Each row was made from one small tree. The marks that hang from a mark follow it in brackets, in alphabetical order. Every link used is in the known rows. Write each row's tree.
(in the rows, 128 means zero)
Known rows:
V[M[D] T[G]]: [117 144 116 127 128 111 138 137 142 135 155 137  81 123 121 135  79 136
 143 129 129 134 122 139 137 162 117 120 132 101 145 130 137  98 121 126
 134 122 149 145 143 139 149 128 128 141 148 125 136 126 122 113]
D[M V[T[G[N] Z]]]: [ 93 137 126 129 138 139 143 116 142 147 117 141 105 126 145 111 168 116
 108 128 141 142 134 117  97 138 119 149 118 106 154 133 120 113 117 114
 116 142 128 116 112 123 146 123 122 134 122 127 118 155 122 121]
D[V[N T]]: [156 140 145 129 130 100  92 126 135 124 141 141 114 108 141 134 141  98
 130 140 139  97 130 132 130 129 139 137 128  53 149 144 153 101 116 129
 123 138 122 162 134 148 168 145 127 114 105 124 117  92 122 141]
M[D[Y] V[G[N T]]]: [ 79 133 148 145 109 126  77 120 141 128 155 127 156 123 104 137 125 162
 128 136 126 128 137 119 135 124 132 143 120 201 121 139 130 132 141 120
 127 110 139 129  88 131 120 129 134 137 137 131 137  86 151 121]
T[G N[V[D M]] Z]: [121 116 104 128 133  94 163 147 127 135 127 127 112 128 135 144 103 122
 119 107 138 124 131 137 107 123 114 115 128  91 139  97 123 108 127 116
  87 121 143 138 153 101  81 131 132 109 143 129 126 215 125 121]
Y[G[N]]: [132 134 130 161 133 160 125 136 117 133 112 129 133 127 143 123 118 129
 117 117 119 113 120 116 140 128 116 128 129 170 125 126 100 137 127 121
 147 126 127 130 137 147 141 114 128 117 111  97 132 114 135 136]
N[V[D[M] Z[G[T]]]]: [151 123 113  99 123 143 151 126 143 145 139 122 125 149 103 140 125 125
 135 142 137 153 120 140  76 108 130 128 118  79 116 115 167 139 131 141
 131 110 136 130 116 106 130 122 130 139 139 152 126 154 120 141]
Z[N[V[D[Y] G[T] M]]]: [127 104 136 112 130  78 123 130 135 114 158 123 118 134 116 168 137 140
 138 134 125 141 115 147 104 117 145 103 125 139 135 115 147 129 122 122
 119 123 143 128  94 102  87 140 139 109 133 146 125 145 133 128]
D[M V Y]: [106 140 166 103 129 153 113 118 133 151 132 144 131 137 162 118 147 100
 121 153 139 129 137  80  72  93 133 132 108 185 142 118  92 110 120 123
 127 115 138 160 103 154 193 130 121 116 133 155 112 110 132 114]
N[T[G Z] V]: [135 141 118 187 145 165 128 129 131 129 100 149  93 129 148 139  93 113
 124  93 125 116 128 130  73 168 112 132 127  98 118 118 151 148 123 123
 109 123 133 118 144 116 155 105 121 133 136 162 124 170 123 125]
M[D V[N T[Z[G]]]]: [121 132 112 134 116 119 112 129 158 134 144 125 126 113 107 112 101 148
 147 118 134 123 135 164 156 161 130 146 125 103 129 144 131 105 128 139
 111 138 121 131 129 122  98 146 120 142 137 144 129  92 133 133]
T[Z]: [130 137 148 137 125 158 119 135 138 113  87 143 121 122 155 114 104 116
 125 120 130 109 130 114 149 144 118 123 128 110 117 122 115 130 125 132
 124 130 129 131 162 137 139 117 120 134 107 120 130 125 125 126]
D[Y[G[T]]]: [150 140 134 167 128 168 119 129 125 112 150 133 142 123 151 125 117 124
 128 126 114 130 109 126 110 152 118 118 128 181 120 128 131 144 133 127
 152 118 129 113 126 154 169 113 129 130 136 130 135 100 140 128]
D[M]: [109 140 150 124 128 185 125 128 133 143 113 141 113 136 152 120 119 103
 125 143 131 125 129  92 136 115 122 129 119 144 129 117 101 115 123 130
 142 128 144 165 130 141 179 125 123 129 117 127 121 114 123 125]
Z[G[N T Y] V]: [ 97 121 134 143 122 137 117 122 112 133  85 105 183 125 107 104 140 116
 125 135 117 137 131 125 141 131 125 153 127 247 118 136 124 150 132 132
 142 135 107 108 109 127 127 104 130 138 115 124 140 116 132 131]
Z[G N]: [108 127 137 141 128 154 133 132 141 135 104 132 136 125 140  97 108 108
 138 114 111 105 119 118 147 170 131 122 128 201 134 112 105 108 120 133
 142 149 110 136 130 140 131 123 123 118 129 127 126 101 126 128]
V[G]: [119 139 147 124 123 142 122 132 140 120 124 139 100 114 148 140  98 125
 134 135 118 101 123 118 137 123 123 111 134 119 125 130 125 130 115 131
 139 134 129 157 135 135 161 123 126 134 111 117 128 105 131 134]
M[V[N]]: [134 134 142 136 121 138  76 131 133 137 133 141 138 115 130 126 108 120
 130 139 136  84 135 127 154 121 131 145 128 130 118 128 125 115 126 127
 123 128 120 176 130 136 144 135 123 114 113 120 124  89 130 140]
T[G[Y] N Z]: [ 63 135 116 162 127 135 143 138 111 114 111 127 153 113 151  95 112 118
 116 110 122 130 132 115 146 166 111 121 138 186 136 111 117 120 135 114
  99 139 114 124 154 138 130 113 123 126 149 110 136 163 130 112]
G[Y Z]: [119 128 143 134 118 138 115 130 101 108  77 129 154 130 132 122 121 136
 125 133 127 129 132 105 149 137 124 126 134 174 104 129 134 150 130 133
 141 116 117 144 154 138 156 111 122 132 139 116 133 108 123 105]
M[D V[Z]]: [125 143 138 123 109 142 104 131 140 141 155 141 146 130  98 116  83 148
 133 136 141 100 141 126 139 139 130 142 122 115 100 125 142 120 147 131
 130  96 132 148 143 141 137 134 120 133 151 135 132  96 130 133]
N[T[G] V[D[Y] M Z]]: [158 115 105 110 144 110 127 124 122 132 159 139  84 148 122 157  88 130
 141 127 138 156 122 141  21 120 135 115 125 135 135 120 178 147 128 115
 104  96 157 129 128 111 114 124 133 130 164 175 129 185 124 127]
V[Z]: [143 137 141 120 122 153 110 130 126 114 120 145 118 128 135 115 103 118
 129 138 133 103 125 119 131 137 130 120 134 110 118 127 144 133 130 126
 134 119 131 139 159 143 150 120 123 128 115 118 130 113 121 140]
Y[G]: [160 146 131 151 129 170 142 138 128 131 133 136 129 121 148 125  94 123
 126 119 115 109 116 127 129 132 114 120 131 126 117 122 106 135 125 129
 151 125 119 138 143 157 168 121 122 124 120 119 130 107 134 136]
Y[D G[T[N Z]]]: [153 138 102 181 134 173 179 141 127 116 142 119 156 124 156 100 129 120
 118  87 102 126 112 140 170 163 113 111 138  85 123 110  97 124 149 133
 124 142 126  71 160 138 111 121 134 126 123 106 136 159 144 139]
V[M]: [131 136 145 118 127 135 126 137 123 131 109 138 104 135 149 133 102 109
 130 145 129 108 127 113 152 116 121 125 128 131 128 122 119 126 119 134
 138 129 140 152 147 135 151 122 126 122 107 120 127 128 117 124]
M[D[Y] V[N T[G] Z]]: [130 133 110 120 118 116  72 118 143 124 209 144 124 107 100 121  96 155
 143 134 143 136 131 156  92 164 144 139 129 168 140 146 171  96 132 110
 111 110 129 143 125 141 118 151 126 131 181 151 133  95 133 130]
G[N[V] T[Z] Y[D]]: [134 126 131 188 127 114 122 135 105 106  78 117 176 132 125 143 157 136
 111 106 128 145 138 116 150 129 126 125 133 110 101 118 133 157 150 122
 120 123 135  92 150 107  92  95 135 116 106 104 133 160 133 135]
Y[D[M V] G]: [152 150 125 117 133 163 199 131 140 171 160 134 124 136 157 123 144 118
 121 119 120 137 127 104 103  96 118 116 117  87 129 108  55 117 128 131
 140 129 124 121 120 149 163 124 121 117 130 131 119 134 137 141]
T[G[Z[V[M N]]]]: [113 110 110  92 134 121 138 129 119 138 115 133 109 123 136 124 117 126
 130 139 135 121 123 149 126 122 128 132 132 190 124 125 110 111 111 125
 116 138 114 126 131 116  93 141 125 121 136 140 127 150 107 121]
V[D[Y] N T[Z]]: [175 110 136 119 128 111  88 125 136  84 129 131 114 112 137 127 122 125
 137 121 142 150 120 147 125 143 142 117 137  81 153 144 142 101 117 127
 105 130 146 142 148 140  96 154 135 133 125 132 131 113 135 127]
Y[G[Z]]: [152 132 125 143 126 176 150 134 118 124 110 133 129 126 147 124 112 137
 124 114 122 120 115 126 129 137 114 120 131 145 105 125 110 143 126 134
 152 121 113 120 149 143 149 121 119 130 134 119 131 108 126 121]

Which tree is each row?
[139 127 139 148 121 108 136 124 102 129  77 113 190 136 119 126 187 141
 114 127 123 138 135  97 148 113 132 136 132 118 112 126 116 150 150 132
 131 118 118  98 131 120 120 106 134 123 127  96 132 131 133 117] => G[N T Y[D[V]] Z]
[130 127 134 140 133 146  95 124 126 130 143 133 136 104 136 105 119  84
 124 120 129  91 133 137 147 160 135 140 134 137 141 132 123  97 126 122
 135 138 126 134 143 150 156 144 130 122 128 137 125 117 130 131] => Z[V[T[N]]]
[106 137 122 147 129 115 141 120 113 144 111 114 154 155 102 105 132 146
 137 123 127 143 140 119  80 122 130 145 118 174 132 141 152 152 146 135
 108 112 122 114 111 126 139 112 127 142 133 144 132 122 133 124] => M[D[V[Z[G[N[T] Y]]]]]
[146 113 136  98 116 103  77 125 147 122 171 132 122 109 116 151 109 145
 140 145 138 117 127 140 115  85 144 122 128 148 139 132 119 117 122 125
 111 126 127 177 107 127 101 159 132 125 135 133 127  96 145 137] => M[V[D[Y] G N]]
[131 122 129 132 131 145 103 117 136 139 106 123 131 116 118 108 122 101
 131 124 124 122 128 143 125 157 132 150 130 195 135 143 116 120 112 129
 153 143 118 114 119 132 134 127 126 138 112 135 130 104 126 136] => Z[G[N] V[T]]
[105 129 131 148 122 152 114 122 118 150 120 119 190 140 107 117 168 130
 116 140 125 146 142  97 167 109 123 156 121 165 115 120 110 144 150 129
 142 123 134 132 105 124 129 110 132 128 134 104 130 126 133 128] => G[N T Y[D[M[V]]]]
[160 116 134  91 128  90 114 142 126 120 122 129 110 132 129 143 103 128
 138 145 138 116 120 131 152  93 132 116 132  75 143 123 121 106 116 139
 112 130 149 176 150 126 101 147 137 116 104 108 130 132 120 136] => V[D M N]
[140 134 124 179 132 166 133 135 122 111  99 125 151 130 142 116 137 140
 111 111 121 127 115 132 148 145 108 135 130 126 112 131 134 151 135 128
 135 134 129  87 136 126 114 111 130 136  97 101 138 132 135 134] => Y[G[N T[Z]]]
[ 92 143 135 135 109 134 119 130 160 126 145 128 138 121 111 135 103 164
 132 123 127 110 132 145 157 150 118 135 123  66 103 133 135 139 142 138
 119 122 128 115 119 115 118 130 127 153 134 137 138 105 142 127] => M[D V[G[T[Z]]]]
[112 124 139 112 126 130 150 121 104 147  84 119 171 146 131 119 196 134
 109 134 134 158 147  78 131  80 132 138 121 165 121 116  73 135 139 126
 126 127 125 117 122 124 126 117 128 116 130 108 119 140 125 109] => G[N Y[D[M V]] Z]
[136  94 124 107 144 136 138 114 133 145 124 117 126 148 117 108 112 111
 150 115 115 149 121 147  77 147 147 128 123 248 156 118 110 119 119 137
 124 139 139 116  92 127  86 142 132 130 149 185 128 138 132 114] => Z[G N[T] V[D[Y] M]]
[ 98 120 134 133 136 116 140 116 111 121  96 121 138 136 126 127 163 139
 128 122 114 122 130 120 107 137 135 126 128 139 129 135 139 158 128 134
 123 140  96 115  96 123 136 128 128 132 134 146 119 114 123 108] => D[V[G[Y Z[N[T]]]]]
[121 118 131  88 130  75 130 121 125 131 116 121  83 137 126 153 178 147
 123 148 136 125 129 133 129  93 130 129 123  93 141 150 142 137 110 127
 136 139 123 114 106 100 110 138 130 131 103 118 120 136 120 120] => D[V[G[N Z] M T]]
[ 90 116 126 134 125 133 117 120  98 131  77 122 163 123 113 114 130 133
 113 124 134 138 136 116 117 135 124 146 133 252 113 127 109 143 129 112
 130 124 102 113 134 129 122 110 123 130 152 119 138 137 123 107] => T[G[N Y Z[V]]]
[187 148 128 137 130 149 182 135 134 150 162 136 135 121 150 126 120 122
 126 109 115 112 123 117 114 113 122 113 125  74 120 112  62 123 130 132
 144 124 117 115 143 158 158 121 123 111 118 119 125 122 143 145] => Y[D[V] G]
[ 80 119 132 147 122  81 140 141 103 116 103 111 170 149  94 147 145 157
 131 124 129 143 132 128 160 156 131 126 123 177 102 114 156 138 148 131
 125 109 133 123 125 101  94 121 131 113 159 138 128 136 115 100] => G[T Y Z[N[V[M[D]]]]]
[126 118 120 111 123  98 105 127 113  84 125 119 110 110 124 141 143 150
 136 140 129 138 122 148 163 134 135 115 145 106 131 158 168 140 114 134
 133 147 106 136 133 126 120 143 127 139 126 116 131  94 120 122] => V[G[Y Z] N T]
[137 131 112 103 127 134 118 119 158 146 195 131  97 115 125 141 143 120
 139 138 130 135 131 144 166 109 140 128 129  47 145 138 110 104 116 130
 137 153 130 148 104 120 117 157 128 133 125 130 117 107 132 150] => Y[D[M[V[G N T]]]]
[134 132 132 121 125 131 131 127 153  96 123 136  78 110 148 136 117 128
 133 126 124 126 122 149 149 159 121 113 137  48 132 148 150 131 112 132
 135 147 126 117 141 122 129 130 124 152 105 125 130 117 126 135] => V[G T[Z]]
[176  97 100 122 148 145 160 124 108 145  96 112 125 157 106 141 133 149
 125 116 129 148 118 151  94  99 126 143 124 133 116 134 111 152 131 136
 133 120 138  95 120 112  82 138 132 139 125 143 133 168 126 116] => Y[G[N[T] Z[V[D M]]]]
[138 127 128  94 127 107 164 125 145 134 162 136 124 125 131 117 149 124
 130 117 118 107 126 135 121 127 147 102 135  77 132 118 111 112 130 123
 122 141 103  98 121 134  92 137 128 112 122 123 120 124 129 154] => Y[D[V[G Z[N]]]]
[177 121 130 110 129  82 121 138 132 123 143 131  88 128 112 174 107 121
 138 133 144 124 128 142 126 115 132 118 126  19 131 127 161 119 119 131
 137 108 158 160 143 116 134 136 132 118 124 136 125 149 120 132] => N[V[D M T]]
[130 123 124 113 131 139 116 128 136 131 146 129 125 128 129 120 130 100
 126 129 134 137 126 117 147 129 131 125 128  67 163 121 126  92 128 129
 127 130 158 165 137 141 158 150 136 132 142 119 122 140 129 122] => V[D[M] T[N]]
[129 130 106 157 140 188 196 131 143 133 137 125 154 139 147  99 160 124
 119  96 105 162 108 134 171 165 120 118 127 115 125 104  88 121 139 135
 137 154 122  77 124 133  93 122 128 122 125 121 125 148 130 133] => Y[D[M] G[T[Z[N]]]]
[ 67 122 138 103 119  82 131 134 116 132 122 105 139 134 101 142 122 155
 129 142 133 144 141 130 147  91 130 128 123 216 127 133 100 129 130 124
 121 129 132 131 111 123  90 131 133 132 119 126 138 127 131 117] => Z[V[G[N Y] M[D]]]
[109 129 143 180 137 149  92 125  98 115  71 129 148 138 128 118 128 118
 124 122 120 128 135  97 135 138 125 145 134 179 130 139 145 158 136 128
 131 123 140 149 134 140 162 102 131 132 108 114 133 118 130 117] => G[N[T] Y]
[ 91 121 129 118 127 144 146 119 121 135 121 107 158 131 118 128 170 123
 121 137 116 169 132 121 150  95 130 132 128 182 125 129  91 141 134 129
 136 145 126 106  99 117 108 120 135 138 115 118 132 140 135 134] => Z[V[G[N T Y[D[M]]]]]
[168 133 130 132 127 125  98 128 131 111 147 144 107 122 118 146 113 112
 129 131 143 109 128 142 102 147 137 126 134  62 115 139 192 133 127 119
 143 109 135 131 152 130 159 126 124 121 127 143 122 125 119 145] => N[V[T Z]]
[160 121 125  75 126  83 140 133 145 112 153 126  64 123 115 163 106 138
 145 145 129 134 115 157 152 108 129 108 134  24 150 140 149 124 108 138
 141 132 147 157 127 118 122 143 135 144 117 122 133 136 124 134] => V[D G M T]
[106 114 139 106 125 118 125 127 116 143  82 120 140 144 111 126 123 150
 123 132 143 130 139 124 150 115 132 137 118 210 109 125  91 115 133 128
 123 116 140 114 135 114  86 135 129 127 130 129 132 130 124 104] => G[N Z[V[M[D]]]]
[129 122 118 149 143 101 107 130  87 119  98 125 124 161 113 147 145 128
 125 140 140 143 142 125  99 111 129 138 126 166 114 136 192 176 138 121
 118 111 143 130 130 104 120 104 133 118 114 139 126 166 116 133] => G[N[T V[M Z]] Y]
[104 140 154 134 124 112 115 126 134 131 119 128 131 124 135 143 160 129
 116 144 124  96 126 118 127 101 125 134 125  90 135 137 135 139 126 128
 131 135 121 128  99 122 152 117 135 130  87 109 126 112 134 137] => D[V[G[N T]]]
[194 137 106 155 148 150 155 121 119 148 143 131 128 146 133 117 146 131
 119  99 117 128 123 130  79 111 131 129 130  74 127 132 118 151 143 128
 126 119 125  77 133 139 121 116 133 124 109 129 125 147 137 152] => Y[D[V[Z]] G[N[T]]]
[111 116 123  87 124 132  86 106 142 123 166 131 105 119 126 138 164 142
 136 156 140 147 133 139 121 110 144 137 124 164 135 152 140 121 107 124
 131 139 119 147  85 114 120 161 124 137 149 157 118  92 128 122] => D[M[V[G[Z] N T]] Y]
[146 140 136  83 127  96 179 134 143 151 150 131  90 129 149 148 132 123
 135 138 118 114 130 121 125  81 127 100 126  55 133 118  86 124 118 134
 127 140 128 128 127 120 127 131 129 119 106 122 123 147 131 141] => Y[D[V[G M]]]
[122 128 110 115 123  95 157 137 114 126 123 112 133 147 109 137 126 134
 139 150 128 141 128 147 110 123 120 125 121 161 100 127 193 168 135 135
 134 119 115 115 121  95 119 106 125 128 131 145 134 158 111 140] => N[V[M Z[G[T Y]]]]
[125 128 114 117 127 122 118 125 136 102 173 133  94 114 136 118 124 116
 132 132 125 116 123 153 146 149 136 112 143  88 147 144 176 115 124 124
 130 141 124 126 143 135 135 145 131 135 124 120 127 122 128 144] => V[G T[N] Z]
[140 129 115 125 132  76 177 135 118 122 139 116 142 126 142 106 170 114
 121 116 130 145 142 131 156 127 127 119 133  79 143 122 109 113 138 129
 105 144 126  99 146 122 100 133 130 116 129 118 123 174 125 124] => G[Y[D[V[M T[N Z]]]]]
[ 89 136 113 118 135 142 146 117 128 157 137 135 118 121 148 109 162 110
 113 128 132 136 130 113 105 137 122 141 123 113 155 121 124  93 120 118
 119 135 119 122 114 129 173 144 123 130 167 136 112 156 120 106] => D[M V[T[G[Z] N]]]
[124 111 112  85 115  67 112 120 139 107 183 123 141 112  68 132 133 154
 140 138 137 135 126 164 152 146 146 128 138  87 130 142 187 137 135 122
 137 129 104 136 106 123  91 151 128 140 157 126 133 114 126 140] => M[V[D G[Y] T Z[N]]]
